Known rows, with every way that one mark hangs from another
k_210{k_397{k_274 k_501}}: 6; 22; -29; 3; -18; 13; 12; -8; -4; -22; 28; 10; -13; -5; 13; -16; 15; 9; -1; 16; 12; -6
k_397{k_274{k_329 k_709 k_828{k_136}} k_501}: -15; 22; -2; -2; 4; 26; 11; -3; 18; -8; -7; 7; -38; -9; 21; 3; 22; 7; 8; -3; 15; -26
k_210{k_397}: -20; 24; -27; 3; -11; 9; 12; 0; -6; -14; 6; 5; 8; -3; 6; 0; 6; 3; 5; 6; 13; -6
k_329{k_274{k_43 k_709 k_828{k_136}}}: -40; 26; 16; -3; 12; 64; 5; 6; 27; 4; -29; 1; -9; -20; 19; 12; 11; -3; 22; -16; 10; -29
k_274{k_279 k_329 k_709{k_501} k_828}: -8; 24; 3; 12; 6; 29; 8; 2; 32; -25; -38; -9; -25; 8; 20; 2; 23; 7; 14; -10; -1; -21
k_210{k_397{k_274 k_292 k_501} k_709}: 4; 23; -37; 7; -23; 27; 2; -19; 8; -24; 38; 26; -5; 15; 21; -33; 12; 18; -7; 22; 11; -14
k_709{k_274{k_43 k_279 k_828} k_501}: -2; 28; 14; 4; 1; 26; 2; 2; 18; -18; -19; -24; -13; 18; 17; -42; 21; 14; 13; -2; -8; -12
k_471{k_274{k_828}}: -9; 18; -10; -5; -2; 40; 24; 6; 6; -1; -8; -14; -9; -8; 30; -7; 12; 6; 18; -13; 12; -8
k_709{k_274{k_43 k_279 k_329} k_501}: -3; 26; 4; 6; 12; 7; -3; 1; 12; -22; -10; -18; -23; 12; 9; -40; 35; 15; 11; 10; -12; -2
k_274{k_43 k_279 k_329 k_709 k_828}: -30; 13; 2; 3; 16; 37; 8; 3; 34; -16; -47; -8; -24; -2; 12; 2; 28; 0; 19; -12; -4; -31
k_397{k_292 k_501}: 16; 21; -37; 3; -20; -4; 20; -7; 4; -20; 13; 9; 2; 1; 32; -23; 9; 3; 3; 13; 5; -13
k_210{k_397{k_292} k_709{k_274{k_329} k_501}}: -5; 36; -23; 16; -5; 21; -5; -23; 10; -25; 27; 12; -10; 34; 10; -44; 20; 31; -5; 21; 6; -3
k_471{k_274{k_279 k_709{k_501} k_828}}: -10; 20; 10; 10; -7; 70; 12; 9; 33; -17; -32; -13; -16; 7; 35; -5; 16; 9; 19; -14; -1; -12
k_397{k_501}: 17; 24; -26; 1; -14; 3; 14; 0; 0; -18; 2; -1; 1; -13; 28; -14; 12; 0; 5; 5; 8; -2
k_471{k_274{k_43 k_828}}: -17; 18; -9; -9; 2; 46; 19; 4; 14; 0; -21; -16; -11; -4; 26; -19; 18; 4; 23; -11; 6; -12
k_210{k_709}: -10; 25; -16; 0; -5; 23; -1; 0; 1; -13; 4; 5; 5; -2; 22; -10; 6; 5; 4; -3; 12; 1
k_709{k_274{k_43 k_329 k_828}}: -13; 24; -6; -5; 17; 14; 9; -7; 10; -6; -10; -17; -29; 2; 9; -30; 30; 14; 15; -3; 4; -16
k_274{k_43 k_279 k_329 k_709{k_501}}: -13; 22; 0; 9; 8; 22; -2; 1; 29; -27; -37; -3; -22; 8; 13; -13; 29; 2; 15; 2; -12; -12
k_274{k_279 k_709 k_828}: -20; 14; 2; 4; -1; 42; 13; 10; 25; -17; -32; -5; -7; -4; 23; 11; 10; 0; 15; -14; 4; -23
k_397{k_274{k_43 k_329} k_292 k_501}: 13; 16; -36; -4; -1; -9; 15; -17; 10; -21; 13; 12; -35; 7; 20; -40; 32; 8; 7; 23; -1; -21
k_471{k_274{k_279 k_329 k_709{k_501} k_828}}: -12; 19; 7; 12; 7; 61; 12; 5; 35; -19; -35; -14; -28; 5; 29; -4; 28; 11; 19; -12; -1; -14

Rows
-16; 23; 6; 9; 9; 35; 3; -1; 39; -24; -48; -10; -24; 13; 16; -10; 28; 5; 18; -7; -7; -24 : k_274{k_43 k_279 k_329 k_709{k_501} k_828}
-11; 25; -15; 12; -16; 27; -1; -9; 14; -31; 25; 17; -6; 35; 16; -35; 10; 19; -4; 21; 1; -12 : k_210{k_397{k_274{k_279} k_292} k_709{k_501}}
10; 32; -11; 5; 6; -4; 7; -8; -2; -18; 10; -10; -25; 8; 15; -32; 25; 20; 7; 10; 3; 8 : k_709{k_274{k_329} k_501}
-2; 18; 2; 7; -6; 29; 4; 3; 15; -27; -7; 5; -29; 7; 23; -10; 15; 9; 11; 4; -3; -6 : k_397{k_274{k_279 k_709{k_501}}}
-22; 16; -1; -1; 17; 9; 13; 6; 20; -13; -34; -17; -15; 1; 10; -9; 28; -1; 17; -6; -1; -27 : k_274{k_43 k_279 k_329 k_828}
6; 10; -24; 0; 3; -7; 14; -7; 18; -27; 3; 6; -32; 7; 18; -38; 34; 5; 7; 22; -9; -26 : k_397{k_274{k_43 k_279 k_329} k_292 k_501}
1; 30; 9; 9; 11; 12; 9; 0; 13; -20; -10; -22; -26; 13; 16; -25; 28; 18; 9; -2; -1; -11 : k_709{k_274{k_279 k_329 k_828} k_501}
-31; 28; 20; 8; -5; 34; 5; 14; 24; -12; -34; -5; 0; 7; 22; 8; 4; 1; 12; -12; 2; -20 : k_274{k_279 k_709{k_501} k_828{k_136}}
-43; 21; 25; 3; 11; 63; 8; 18; 26; -2; -27; -4; -4; -22; 23; 28; 7; -3; 18; -19; 7; -30 : k_329{k_274{k_279 k_709 k_828{k_136}}}
-11; 27; 18; 11; 7; 71; 1; 2; 43; -19; -39; -8; -15; -3; 25; -4; 21; 2; 22; -13; -7; -25 : k_329{k_274{k_43 k_279 k_709{k_501} k_828}}
-19; 18; 7; -2; 20; 19; 8; 3; 18; -11; -20; -23; -26; 4; 6; -28; 32; 13; 14; -3; -4; -20 : k_709{k_274{k_43 k_279 k_329 k_828}}
-45; 14; 19; -1; 3; 64; 13; 23; 24; 1; -31; -9; -5; -9; 28; 13; 9; 1; 20; -18; 7; -20 : k_471{k_274{k_279 k_709 k_828{k_136}}}
-22; 32; 22; 5; 13; 9; 5; 9; 9; -8; -10; -22; -17; 11; 12; -18; 21; 15; 7; -3; 2; -13 : k_709{k_274{k_279 k_329 k_828{k_136}} k_501}
-41; 24; 25; -5; 17; 40; 7; 18; 19; 3; -25; -15; 3; -18; 15; 2; 12; -6; 19; -14; 2; -30 : k_329{k_274{k_43 k_279 k_828{k_136}}}
1; 28; -37; 13; -27; 27; 3; -15; 12; -26; 21; 22; 16; 14; 22; -26; 8; 12; -7; 16; 10; -11 : k_210{k_397{k_292 k_501} k_709}
-17; 21; -15; -5; 15; 8; 15; -4; 14; -8; -24; -11; -18; -1; 11; -10; 25; 2; 16; -6; 5; -24 : k_274{k_43 k_329 k_828}
-14; 33; 1; 19; 3; 33; -14; -8; 14; -28; 11; -5; -10; 21; 4; -31; 27; 25; -4; 11; 2; 4 : k_210{k_397 k_709{k_274{k_279 k_329} k_501}}
-4; 16; -26; -6; 7; -8; 29; -12; 6; -11; 11; 6; -39; 11; 19; -15; 21; 13; 10; 5; 11; -31 : k_397{k_274{k_329 k_828} k_292}
-1; 32; -1; 8; 2; 54; -2; -6; 27; -17; -18; 4; -17; -9; 25; -11; 18; 3; 19; -3; -3; -6 : k_329{k_274{k_43 k_709{k_501}}}
-14; 19; 4; 1; 17; 14; 14; 4; 10; -12; -9; -20; -25; -1; 12; -14; 26; 14; 10; -5; 4; -16 : k_709{k_274{k_279 k_329 k_828}}
-11; 17; -3; 1; 15; 3; 8; 6; 0; -16; 3; -13; -21; -6; 9; -15; 27; 12; 9; 4; 0; -4 : k_709{k_274{k_279 k_329}}
5; 10; -12; 6; -14; 37; 17; -6; 30; -26; -7; 13; -27; 9; 34; -16; 17; 8; 8; 4; 0; -36 : k_397{k_274{k_279 k_709 k_828} k_292 k_501}
-53; 17; 16; -1; 19; 31; 4; 13; 31; -6; -47; -7; -16; -2; 8; 10; 21; -3; 18; -12; 1; -33 : k_274{k_43 k_279 k_329 k_709 k_828{k_136}}
-24; 12; 2; -3; 18; 40; 17; 9; 23; -7; -33; -24; -22; -4; 18; -14; 32; 3; 22; -11; -2; -20 : k_471{k_274{k_43 k_279 k_329 k_828}}
